Each row was made from one path, in order. Every step used is in the known rows, and no mark comes twice. Write each row's path.
(in the rows, 128 means zero)
Known rows:
kose-sodiz: [ 84 123 147 102 126 166 151 142 188 127 103  96 160 158 102 133 142 157
 130 146 123 148 135 141 132 147 166  96]
zavoz-lumufim-sodiz-kose: [126 112 132 118 143  79 101 127 107 119  93 121 177 138 115  93 123 162
 141 146 127 147 136 165  90 150 152 156]
bogis-kose-dozupe: [135  94 121 185  99 157 148 151  91 177 187 173 102 171  63 179 136 147
 126 126 123 151  92  84 108  97 110 103]
sodiz-lumufim-zavoz: [109 134  71  59  94 154 109  95 132  40 154 124 137 103 178 121 108 120
 130 150 150 100 101 183 126 157 136 122]
bogis-lumufim-zavoz-kose-varavit: [194 149 106 160 161 114 174 123  77 135 139 109  69  98 138 151 153 158
  81  86 100 153 161 124 181 148 149 142]
sodiz-kose: [118 117 138 112 108  85 135 107 106 151 120 153 146 127 120 122 123 170
 143 154 110 166 130 168 103 134 145 108]
zavoz-lumufim: [ 94 139  57 144  90 145 124 143 132  91 129  98 106 139  94 150 129 108
 129 169 138 105 127 163 148 158 171 128]
lumufim-zavoz-kose-bogis: [146 120 134 166 137 142 163 103  81 162 143 154  70 138 138 165 133 115
 110 107 156 154 120 115 180 107 127 164]
lumufim-zavoz-kose-sodiz: [112 140 172 116 155 162 172 120 150 150 139 115 139 143 114 147 138 163
 113 134 153 155 142 118 185 153 158 151]
varavit-lumufim-zavoz-kose-bogis: [139 130 141 151 137 146 144 104  59 134 167 141  84 137 131 157 146  91
 107 120 167 145 116  91 151 128 120 189]
sodiz-lumufim-zavoz-kose-dozupe-benu-sava: [135 193 107  84 129  76 147 110 180 145 122 210  74 103 171 137  75  47
  86 141 170  96 111  89 128 157  69  93]
kose-sodiz-lumufim-zavoz: [ 98 140 123  53 121 169 117 108 157  53 140 107 159 112 155 119 117 141
 124 143 143 124 117 162 124 166 145 121]
dozupe-kose: [126  84 111 140 102 143 125 133 146 168 108 128 125  97 173 136 123 158
 177 123 141 133 135 178 143  73 122  97]
kose-dozupe-benu: [102 136 103 138  87 129 161 143 166 140 105 156  92 141 120 129 100 113
 127 126 115  95  97  86 108  80 130  70]
varavit-kose-zavoz-lumufim: [112 130 121 189 135 159 161 174 112 143 141 166 108 167  66 139 157 110
 139 175 156 143 120 123 148 123 154 174]
benu-dozupe-kose-varavit-lumufim-sodiz: [156 102 119  94 131 106  90 131 131  76 107  68 189 120 171  97 159 113
 132  98 120  94 125 116  70 140 114 159]
varavit-lumufim-zavoz-kose: [127 150 103 106 117 143 137  97  71 104 198 129 115 123 145 147 138 102
 114 156 184 107 115 115 167 167 130 198]
sava-benu-dozupe-kose-zavoz-lumufim-sodiz: [138 115 139 164 133 117 109 144 163 129 115 111 163 139 116  93 115 101
 134  94 114  63 136 105 157  94 124 180]
bogis-lumufim-zavoz-kose: [133 159  95 146 141 152 132 113  68 113 180 118  87 113 126 148 132 124
 110 146 166 122 135 135 202 161 139 178]
sava-benu-dozupe-kose-varavit: [181 104 157 166  99  82 164 106 167 187 112 106 116  86 154 151 114 139
 131  50  33  98 160 123 150  65 121  76]
bogis-kose-zavoz: [167 144 136 185 157 142 150 156 101 205 164 180  75 165 106 147 147 146
 130 114 127 151 138 101 174  87 104 135]
lumufim-sodiz-kose-varavit: [191 100 140 120 158  55 155 124 117 148  66 122 152 120 150 103 145 198
 110  79  67 175 152 152  83 125 146 104]
varavit-lumufim-zavoz-kose-sodiz: [105 149 178 101 154 167 152 122 126 124 162 102 152 140 108 140 149 139
 111 147 163 146 139  94 158 173 152 178]
benu-dozupe-kose: [117  99 132 140  76 121 117 114 164 157 125 112 134  91 165 159 123 129
 170 127 117 108 128 157 153  87 114 102]
sava-benu-dozupe-kose-sodiz-lumufim-zavoz: [106 132 185  80 105 150 111  82 180  92 160 103 174  90 155 123  82 116
 142 107 104  78 131 132 145 122 120 124]
sava-benu-dozupe-kose: [117 100 159 152  62 112 122  91 179 178 146 114 144  96 146 149  82 102
 173  99  83  53 135 135 164  59 105  97]
lumufim-zavoz: [112 122  50  74  82 154 125 120 143  73 136 118 140 116 174 138 119 117
 129 166 135 112 102 168 162 143 148 108]
bogis-kose: [144 129 110 161 124 143 110 123 104 188 164 135  94 158 127 180 111 126
 162 134 129 116 134 146 147 111 105  99]
bogis-lumufim-sodiz-kose: [129 120 137 116 162  93  81 130  86 103 101 111 178 127 116  78 133 166
 138 143 121 156 142 162  83 155 138 147]
lumufim-sodiz: [115  93  64  88 114 138 106 132 159  81  88 102 180 160 165  94 131 127
 142 133 152  88 102 177 108 133 139 128]

Write each row's path:
[130 149 129 203 164 159 122 134  49 128 151 110  55 133  76 147 153 114
 108 122 144 150 146 116 157 139 133 163]  zavoz-kose-bogis-lumufim
[119 133 183 144 161 165 131 141 153 191 135 107 135 169  94 166 130 160
 149 129 119 154 154 119 142 129 131 100]  bogis-kose-sodiz
[152 137 135  99 127  85 129 122  73 101 143 109 142 116 118 117 166 137
 112 131  92 156 139 110  55 166 142 134]  sodiz-kose-varavit-lumufim
[157 120  92  81 118 139 115 132 102  74 143  93 145  79 185 126 147 121
 124 131 117 133 129 121 121 140 129 137]  dozupe-kose-varavit-lumufim-zavoz
[122  87 142 147 126 117 127 158  76 110 136 153 169 147  54  98 155 178
 107 133 117 181  97  95  56 134 138 140]  bogis-lumufim-sodiz-kose-dozupe
[124 111  93 141 164 157  75 153 104  67  90  78 144 152 123  90 149 111
 125 119 143 118 123 141 103 141 130 152]  kose-bogis-lumufim-sodiz
[156 118 159 132 165  93 149 149 113 158 104 180 151 151 120  74 157 180
 119 119 123 178 130 121 120 105 131 164]  lumufim-sodiz-kose-zavoz
[129 121  80 139 149 137 117 170 140  88  95 114 149 163 115  87 151 127
 118 128 154 110 121 136 137 138 150 178]  kose-zavoz-lumufim-sodiz
[118 194  65  68 115  67 127 122 225 153  68 168  86 114 198 133  71  30
 118 168 146  75 130 138 138 155  85  43]  dozupe-benu-sava
[123 129 166 205 129 148  91 127 101 139 143  90  95 103  89 140 115  84
 140  99  85 102 153 101 150  88 109 126]  sava-benu-dozupe-kose-bogis-lumufim
[118 173  78  88 104  78 147 140 212 155  88 194  87 125 156 139  86  45
  97 160 142  99 106  95 114 143  83  46]  kose-dozupe-benu-sava
[143 137  68  65 106 138 120 128 103  45 153  89 145 102 167 127 149 103
 105 149 113 121 116 118 116 171 143 134]  kose-varavit-lumufim-zavoz
[154 136 158 149 186 103 128 162  86 137 114 160 142 141  97  68 164 177
 113 123 120 180 143 113 123 123 131 175]  bogis-lumufim-sodiz-kose-zavoz
[ 84 137 157  84 129 163 128 107 165  83 130 108 149 139 114 115 129 158
 132 126 145 123 127 167  86 161 148 111]  kose-sodiz-lumufim
[114 146 186 119 158 162 110 107 137 134 154 119 129 149 106 141 118 158
 147 112 142 129 143 148  94 147 120 116]  bogis-kose-sodiz-lumufim
[108 111  58 114 122 137  95 148 147  67  91  84 164 156 132 102 131 115
 135 144 156  88 117 168 118 155 156 155]  zavoz-lumufim-sodiz
[123 140 146 177 161 131  99 139  52 119 123 113  92 121  75 125 147 132
 120 139 106 182 147 128 111 140 137 133]  sodiz-kose-bogis-lumufim
[130  96 137  96 136  79 109 114 117 130  91 137 189 140 143  86 124 171
 147 136 123 150 126 172  82 134 138 133]  lumufim-sodiz-kose
[130 154 133 172 140 107 151 159  99 146 131 156 100 135  65 121 151 152
 112 150 122 173 148 119 152 135 161 166]  sodiz-kose-zavoz-lumufim
[113 155 106 102 114  88 155 142 204 175  92 219 104 140 149 145  88  34
 124 180 158 106  96  94  97 133  76  59]  varavit-kose-dozupe-benu-sava
[102 117 187 105 143 163 120 114 165 120 119 114 150 109 135 114 125 176
 156 105 148 139 144 167  94 122 129 114]  dozupe-kose-sodiz-lumufim
[146 128 150 155 144 144 153  86  74 140 155 159  68 129 141 155 128 117
 109  96 166 146 119 127 156 115 118 172]  sodiz-lumufim-zavoz-kose-bogis
[140 180 102 116 127  76 135 139 190 196 109 201  73 131 151 160  78  44
 111 149 139 103 119  81 120 133  60  49]  bogis-kose-dozupe-benu-sava
[128 135 138 153 117 154  88 117 109  99 157  89 119  84 132 139  99  75
 131 117  86  95 137 103 178 106 113 136]  sava-benu-dozupe-kose-bogis-lumufim-zavoz
[122  68 141 131 106 104 148 143 101 130 128 174 179 157  76 104 146 183
 113 127 120 178  84 103  54 115 137 129]  lumufim-sodiz-kose-dozupe
[131 145 131 174 115 129 145 144 139 192 131 164  72 151 114 153  91 116
 141 112 113 100 113  68 117  68 101  75]  bogis-kose-dozupe-benu
[160  93 106  94 149 120  95 144 119  83  95  79 184 123 176  83 160 132
 136  98 134 110 130 131  65 132 121 157]  dozupe-kose-varavit-lumufim-sodiz
[ 98 109 222 138 111 142 141 116 213 183 120  92 174 121 110 142 106 139
 157 101  82 104 155 109 154  88 131  99]  sava-benu-dozupe-kose-sodiz
[130 140 116 130 147 144  95 133  65  82 136 110 116  98 124 125 132 123
 116 154 113 172 133 131 144 151 139 140]  sodiz-kose-bogis-lumufim-zavoz
[146 121 153 167 116 126 157 147 151 179 132 162 107 111 135 132 156 146
 138 110 119 145 132 109 178  67 112 137]  benu-dozupe-kose-zavoz
[ 96 127 201 104 127 147 116 101 176 113 130 104 155 106 132 129 125 160
 154 108 135 124 138 155  98 132 124 115]  benu-dozupe-kose-sodiz-lumufim
